Each row was made from one path, in order. Every step used is in the known rows, and no mark comes twice. Write each row's path.
Known rows:
N > V: [ 13 -19 -20   8   6 -13  23  -1  -9 -18 -13 -16  19 -10 -26 -27 -11  -8
  32  -2  -8  -3 -28  10 -23 -17 -12  21  -4 -10  -8  -3  11  -8  15  27
 -15  -3  -9   1  16 -14]
Y > S > Q > V > N: [ 13 -47 -41  -6  -9 -49   3   4   7 -65  31  -2 -49 -15  -3 -26  21  -4
  -4 -18 -20  21 -16 -32 -42  -7 -41  36 -39 -10   2  20 -37  63  30   0
 -29 -18 -50  41   1  37]
J > V > N: [ 27 -44 -14   2  -3 -40   5 -16  32 -33 -11 -31   6   8 -30 -34 -10  -6
  24 -19  -9  -3 -20 -13 -25 -14 -21  14 -22  14 -12   1  -2  28   9  11
  11  -1 -23  16  22  15]
Y > S: [  0  -1 -16  -2 -18  -6  -1  -3 -16  -2  15   1  -6  -4  -6 -13  13   5
  12 -14  -4  -8 -18   0 -31  -7 -29  22 -22  -5   9  13  -7  15  21  10
   2   7  -7   8  -9   7]
Q > V: [-17 -11 -35  -4  26 -38  17   1  -6 -22  -3  -8  -1 -12   0 -30  12  -4
  14  -3 -12  14 -11 -19 -16  -9  -4  26 -20   1  -7   6  12  10  15  12
 -28 -16  -6   0  21   0]
G > S > Q > V: [ -3 -50 -44 -20  12 -45  11   8 -18 -34   7 -12 -34 -20  15 -34  28  -8
  -5  -5   5  31  10  -7 -28 -24 -38  20 -44 -23   8  20   2  68  31  12
 -21 -28 -11  -7  13 -11]
N > J > V > H > Y: [-28 -46   9  -3  21  21  48 -29  10 -15 -62 -48 -15 -19   1 -26 -19  -7
  31 -19 -13 -26 -38  -4 -41  11 -33  22 -32  -3 -12  19  26  18   8   6
 -14  43  -5  -2  42   9]
Y > H > V > J > N: [  2  -5 -10 -23  -1 -11  40 -24  35 -16  -1 -29  10  -5  -8  -8  -4 -15
  14 -18 -17 -18 -26 -15 -27 -27  11  18  -3 -17   5  19  10  17  34 -23
 -18  22 -38  34  67  -3]
Y > H > V: [ -6  20   1 -11  11  -3  15 -12 -14   9  -5 -27   9 -11  20 -21  20 -10
  21 -13  12 -12 -29   1 -16 -23  -9  14 -17 -28  13  15  14  20  22  -6
 -23  12 -24  30  18  -7]
J > V > G > S: [ 28 -30   1  -3   9 -33   9  16  32  -1 -15 -33  -8  -8 -13 -22   7  -8
  12 -18  20  12   1  14 -15 -26 -50  -2 -27 -21   3  10  33  54  19  28
  30  -7   4 -14  22 -12]
N > J > V > Y > H > S > Q: [-21 -61  30   1 -18  21  68  -6  32 -28   4   1 -54 -26   7 -28  -6   6
  15 -23 -15  -2 -22  21 -20 -15 -79  20 -38 -46  10  15  17  48  38  -9
 -25  50 -61   2  48  23]
Y > H > S: [-14  20   7  -9  -5   3  23 -22   8   0  18  -2 -16  -9  11  -6  23  14
  12 -12  -3   1 -40   8  -7 -26  -5  18 -22 -13   7  20   8  10  34   3
  -2  20 -29  -3  -2  23]
N > J > V > Q: [ 12 -53   4  11   6   6  52 -22  15 -28 -37 -29 -14 -10 -16 -30 -29  -5
  31 -26   2  -4 -11   9 -25 -34 -70  20 -20 -15 -27 -11  20  25  11  12
 -26   7 -39  -6  47 -17]
H > S > Y: [-12 -14  -1   0   9  -1  20 -15 -18 -18  16  17 -17  -5   2 -21  25   8
  26   1  -8  -4 -25  27  -5 -36 -51  -1  -3 -15  20  13   1  16  21   5
  -1  40  10  -8  -1  12]
J > N: [ 25 -32 -27  -9 -14 -32   7 -23  21 -26  -4  -6  28   6 -16 -16  -6   6
  21 -14 -27  -2 -16  -9 -17 -19  -2  14   1  10 -17   1  22  15  12  10
   2  17 -11   6  27 -12]
S > Q > V: [-13 -35 -37  -2  26 -34  14  13  -9 -51   7   0 -14 -19  12 -31  13  -2
   5  -7 -13  14   8  -4 -21 -16 -25  17 -33  -8   1   3   4  39  18  12
 -41 -20 -17   9  19  -3]
Q > S > H: [-17   4 -42 -46  15 -32  13   3 -27   9   5 -11  -3 -23   1  -8  27   5
  32   8  13   9 -26  15  -8  -6 -19  -2 -31  30   9   0   6  33  10  25
   6   7  26 -36  11   3]
G > S > Y > H: [ 12   2  -7 -31 -10 -15  21 -28 -36   7   5  -3 -18 -11  13 -18  38 -12
  23  -5  27   4 -31  14 -19 -11 -29   6 -19 -33  35  26   7  64  38  -6
  18  40  12  -4   8 -10]
J > N > V > Y > H: [ 28 -11 -16 -10 -18 -15  49 -17  20 -20 -10   6  15 -14 -15 -37 -15  -5
  28 -13 -33   8 -57 -21 -17  -1   9  19  16 -28  -5   6  35  18  33  -8
 -14  45 -45  13  54   7]
H > Y > S > G: [ -9   9 -31   0 -11  22 -27  18 -21 -25   4  17 -28 -16  -2  -1  19   4
  12 -13 -17   9 -22   2 -34  -2 -62  21 -58 -25 -10  20  -1  52  11  -3
   0  40  25 -14 -18  42]
J > N > V: [ 36 -46 -33   8 -14 -34  26 -13  17 -36 -21 -19  25   0 -29 -22 -22  -6
  32  -9 -29  -2 -22  -7 -27 -19  -3  28  12   1 -20  -6  19   6  22  17
 -13  14 -18  16  34 -21]
S > Y > H: [  5  17   0 -15   7  -6  27 -27 -25  -9   5  10   1  -6   4 -15  29  -8
  27  -5  11 -13 -38  15  -8 -10 -17   6 -15 -19  25  10   9  38  23  -7
  -3  47   4  10  14   0]
H > V > J > N: [ -1 -34 -19 -15   6 -17  25 -14  33 -24  -7 -29  22   0 -21 -20 -10 -15
  17 -17 -24 -20  -8 -11 -26 -34  -9   8   4  -9  -3  13  14   3  19 -12
 -18  12 -17  22  65 -14]
Q > S > Y: [  5   3 -29 -26  23 -21   9   0 -28  -5   2   4  -6 -14 -10 -20  22   9
  37  13   0   0 -15  27  -6 -12 -59  -7 -14  -6  26   7  -8  35  14  12
  -4  28  27 -26  22  -1]
J > V > H > Y > S: [-22 -15 -16   7  10   9  12 -11  -9   3 -31 -36 -33 -26   9 -36   9  -1
  14 -25  -7 -31 -26 -10 -48   9 -33  16 -31   4   1  16   0  38  24   2
   4  39 -10  21  20  37]
Q > V > H > Y: [-40   5 -35 -14  54 -12  23 -10 -17 -18 -34 -22 -17 -28  29 -38  19  -4
   7  -8 -19   3 -42 -37 -23   6  13  16 -24   6  -8  25  20  21  13  -3
 -29  15  -1  -6  21  29]
S > G: [ -2  -5 -26 -10   4  -9  -4  17   1 -29   2  14  15  -6 -20   2   8  -4
  30  -6 -11   3 -20  15  -5 -19 -25   5 -35  -9 -21  -4  24  29   2  13
   6   4  24 -30 -10   3]
G > S: [  4 -16 -24 -25 -10 -25   0 -12 -15   6   1 -13   4   0  -3 -20  17   0
  12  -5   8  14 -16   5 -24 -24 -20   8 -18 -13   7  20  20  30  16  16
  17  -7  11 -28  -3 -20]
G > S > Y > H > V > J: [ -9   3  -4 -38  16   0  42 -19 -23   8   6 -25 -27 -18  10 -16  32 -29
  17   0  27 -13 -20   9 -30 -31 -36   0 -18 -50  49  39  -1  56  41 -26
  -2  31   3   8  46 -11]

Write each row's path:
[ 23 -57  17 -10  -2 -17  40   3  41  -9 -33 -42 -22  -4 -17  -6 -13 -10
  23 -20  12  14 -12  14 -28 -20 -76  17 -41 -34  -4  16  34  41  17  27
  19  12  -2 -20  31 -20]
N > J > V > G > S
[-21   9  -9  -7  24   2  10  14 -11   5  -4   3  20  -8   8 -46  12  -7
  18  -9 -18  -3 -25  -5  -2 -24 -33 -12  -4 -35  10  15  35  14   1  -3
 -25  13 -12  -2  34  -1]
H > V > Y
[ 13 -18 -19 -24   3 -18   8 -17 -38  -2   0  -3  -7  -1   2 -28  27 -10
  23   0  18   2 -13  20 -18 -21 -48   0 -12 -22  29  19  13  57  19   8
  17  22  34 -17   4 -24]
G > S > Y
[ -3 -64   7   6  -8  -3  39 -16  18 -20 -27 -35  -1  -2 -25 -18 -22  -8
  36 -16  -6 -11  -9  15 -36  -7 -52  31 -32  -5 -14   2  18   7  12  18
  -9  19 -13   1  40 -20]
N > J > V
[-11  14  -4 -12  -7   7  15   5  14 -20  22  18 -23 -11   5  13  26   6
  20  -9  -3  11 -40  17   0 -27 -23  12 -42 -24 -14  10  17  31  29  -1
  11  27  -9 -21 -15  36]
Y > H > S > G
[ -7  -3 -38 -10  12  -6  20  -7 -51   3   8 -18 -28 -27  26 -38  34 -18
  14 -26  29  -3 -24  -4 -27 -45 -57   3 -16 -19   4   0  -1  50  19  -2
 -22   6 -21  31   6   3]
Y > S > H > V > Q
[  3 -46 -13 -18  10 -43  40 -25  26 -51 -12 -22 -19  -1 -17 -13  -5 -11
  23  -9 -27  33 -48 -44 -33  -1 -23  49 -26  -9 -19  25   0  15  11   3
 -27  -5 -38   2  24  10]
Q > V > N > J
[ 57  -6 -40 -15   7 -34  61 -25  -9 -28 -19 -10 -22 -30  -5 -33  -1   3
  41  -2   2  13 -29   1 -13 -27 -50   6  17 -26   3 -10 -10  60  46  -8
 -22  50 -42  13  66   2]
J > N > V > Q > S > Y > H
[-14 -34  -8   3  -1  -3   8   5   4 -35  21  13 -19 -10   5 -17  14  18
   6 -12 -14  -4   0  33 -10 -41 -48   4 -27 -14   7   9  -2  27  23  11
 -19   5 -18  -6  -7  10]
H > S > Q
[  9 -33 -23 -23 -12 -23  -4   4 -19 -20  10  -7 -10  -7   4 -20  19   0
   5 -11   7   4   4  22 -25 -29 -44   1 -38 -22  11  17   9  62  23  16
  -2 -12   0 -19  -2 -23]
G > S > Q
[-24  17 -16 -12   8  21   3 -13 -23   6 -20 -11 -20 -22  17 -19  20   7
   7 -20 -14 -20 -46 -14 -37   8 -14  15 -25  -2   5  28   2  28  15  -2
  -2  37   5   5  -6  36]
V > H > Y > S
[-16 -29   9   3  -6  10  41   3  25 -25  22   9 -38 -24  12 -42  14  10
   4 -22  -9  -7 -10  20  -8 -23 -51   0 -31 -30  15   9  15  59  42  -6
 -17  37 -55   5  40  34]
J > V > Y > H > S > Q
[ -7 -22 -16  -1  13   0  48   0  15 -23  -5 -15  12 -16 -46 -21 -23 -16
  29   1 -15 -10 -25  12 -29 -18   0  22  -4  -9  -1   4   0 -23  21  15
 -16  -9  -5 -15  41  -5]
N > V > J
[  6   0 -17 -42   5 -32  18   7  -4   2  -3  -8  -7 -13   3  -1  37 -15
  14  -9  29  25 -38   6  -8 -24 -24  -5 -34 -10   9  14  39  59  13  29
  35   2  30 -31 -10 -11]
V > G > S > H
[ 13  25 -37 -22  24 -15   9   3  -8  -4  -5  -1  -4 -20  -3 -29   4  19
  20  -5   4  15  -6   9   2 -36 -49  -8 -11  -8  -9  -6  -4  32  10  14
 -18 -14 -18 -41  28   3]
V > Q > S
[-20 -23 -33  -9  26 -22  24  22  -6 -45  14  26 -14 -22   8 -51  12  -2
  -2  -7 -31  17  -6 -13  -6  -9 -32   2 -28 -25   8   9  21  46  14  -1
 -46  -5 -24  -9  38  13]
S > Q > V > Y
[ 20 -19  -6 -14  25 -20  -4  32   1 -15  -3 -19 -12 -15  19 -19  29 -10
  -2 -19  17   9   8  23  -9 -51 -73 -18 -34 -56  20  22  21  72  16  13
 -10 -16 -11  12   8 -20]
H > V > G > S > Q
[-14 -13 -15  -5   2   2   0  16  11 -27  20  18 -14  -7 -10   2  13  12
  24  -4 -13  10 -25  21  -2 -37 -42   5 -35 -16 -21   3  21  19  11  11
   9  12  13 -33 -16  27]
H > S > G
[-11   9 -22   5  -8  15 -16  -8 -28  -8   3   1 -18  -7   7 -23  16  11
   5 -15 -16   4 -25  -7 -40   0 -49  28 -34 -16   9  29 -11  30  18   1
 -12  33   3   2 -10  30]
H > Y > S
[ -1 -10 -21   8 -11   6  27  15 -13  -5   5  14 -10 -20 -20 -41  -3  -4
  20 -10 -23   4 -42  -6 -28   0 -42  23   1 -36   6  12   9   6  32   9
 -12  20 -22   1  14  19]
N > V > Y > S
[ -6 -22 -27   6   9  19  22   6 -29 -29 -24 -16 -36 -39  11 -28   5  -2
  11 -20 -17 -19 -37   5 -52   0 -37  18 -27 -25   7  19 -11  45  31   5
 -31  30 -17  32   2  32]
N > V > H > Y > S > Q
[-17 -21 -27   2  10  14   2  14   0 -12 -25 -19 -38 -30   3 -17  13  -8
  23 -25  -8 -24 -24  -3 -41  10 -47  10 -51  -2 -16   9  10  63  19  -2
  17  45  11   6   6  48]
J > V > H > Y > S > G
[-17   5 -37 -33  39 -32  15  10 -20 -16 -18 -20 -44 -31  32 -21  46 -18
  -3  -6  19  56 -33 -26 -19  -7 -33  13 -50 -17   8  34  32  74  20  14
  -1  15  30 -28  13  19]
Q > V > G > S > H > Y
[ -9 -28  27  -9 -14  13  63 -15  25  -4 -19 -13 -15 -15 -11 -28 -15 -10
  32 -16 -12  -5 -37  -1 -21   9 -38  26 -27 -31   1  12  36  22  20  -6
 -12  47 -40  -7  56   6]
N > J > V > Y > H
[-29  -3  -8 -11  25   5  22   2  11  -8  -1 -21  15 -10 -14 -20   1 -16
  18  -8  -9 -21 -12   6 -21 -35 -16   2 -14 -16  10  15   7  -4  11  -4
 -24 -10  -2   3  47  -9]
H > V > J
[ 25 -13  -8 -18   8 -21   0  25  15 -24   5  -1 -13 -11   0  -5  20   2
  -2 -20   6  16   1  23 -10 -36 -57 -13 -34 -38  12  16  21  73  14  24
  10 -15  -1 -20  -1 -13]
V > G > S > Q
[ 12  -3 -21 -38  19 -23  45 -19  16  -9   2 -25 -17 -20  -3 -11  15  -7
  29   2  -7 -18 -17   2 -17 -21 -36   2  -3 -23  39  22 -17  47  42 -30
 -18  52 -13  22  89   6]
Q > S > Y > H > V > J > N
[ 13  10  -1 -21   4 -24   8 -26   8 -14  -1 -31   6  -4   8 -21  21 -14
  21 -20   1   1 -52 -25 -18 -23  -3  17 -13 -23   5  22  -2  32  18 -14
 -13   7 -48  39  13  16]
Y > H > V > N
[  2 -26 -24   3 -20  -2  -3  12 -17 -27  26  10 -20  -9  -1 -16  17   7
   3 -21  -8 -13   1  18 -35 -14 -52  16 -34 -18  16   8 -14  43  23  11
 -16   3 -17  21 -10   6]
Y > S > Q
[-20  -7 -20  -7  10  23   2  -2 -24 -18  -8  -2 -36 -29  25 -18  24   6
   0 -28 -15 -28 -26   1 -38   0 -37   8 -41 -13  12  25 -13  60  20  -2
 -19  31  -8  18  -6  35]
V > H > Y > S > Q
[-42 -44 -23  -6  28 -12  41  15  26 -55  33   2 -48 -27  -4 -19  10   4
  -9  -4 -23   7   4   5 -19 -36 -30  13 -36 -17   7  18 -13  19  38  -2
 -43 -17 -25  -7  40  27]
H > S > Q > V > J
[-21 -12 -29 -14  -1 -16   8  -1 -46  11  10 -22 -16 -17  21 -22  37 -20
  21 -15  23  -7 -28   2 -35 -19 -39  14 -27  -5  18  14   0  33  21   7
  -9  13   5  36  -4  -1]
Y > S > H > V
[ 13 -58 -19  -1  11 -21  66 -30  10 -30 -25 -15 -10 -18  -5 -26   2  -2
  41  -6 -23 -21 -54   3 -20 -26 -14   5  33  -5  -1   5  15  17  35   4
   2  58 -14  28  28   9]
J > N > V > H > S > Y
[-26  21 -42 -41  17 -11  -1  -5 -41   0 -11 -11 -18 -26  13 -17  30   7
  21   6   3  17 -33   8 -17   0 -36   3 -49  19   7  13   3  42   9  16
  -5  35  38 -41  17  20]
Q > S > H > Y
[ 66 -49 -22  -8   1 -42  34  -2  17 -34 -24 -10  -1  -6 -20 -18   5 -16
  31  -5  -5  21 -26   8 -20 -30 -56   2  18 -40  11  13  30  65  29  15
  19  39   6  10  34 -21]
J > N > V > G > S > Y
[-18   3 -22 -20  20 -16  39  11  -7 -33  17  25 -27 -28  25 -40  23  -5
  -4 -14 -19  19 -20 -18  -8   1 -13  12 -30 -35  14  17  20  57  30 -14
 -48  12 -45   4  40  24]
S > Q > V > Y > H
[ -4 -51  -3 -35   0 -23  36 -28  -8 -25 -18 -37  -6  -5  -3  -4  11 -29
  41 -15   5   9 -65 -17 -31 -23 -36  23 -25  -3  -7  20  14  29   2   2
 -17  18 -14  24  13  -8]
S > H > V > N > J
[-36 -16 -26 -25   3   3  31   2 -22   8  17 -21 -25 -21   0 -12  26 -28
  16 -14  14 -22 -29   0 -43 -19 -27  13 -29  -5  19  20 -11  25  29  -4
  -9  10   9  22  24   5]
Y > S > H > V > J
[  1  22 -14 -29  32 -18  18  -4 -38  15  -2 -19 -18 -25  22 -21  37  -4
  36   8  20  -7 -21  19 -12 -18 -56  -4 -19 -30  41  18 -11  48  29 -14
 -22  40  -4  18  38   3]
Q > S > Y > H > V
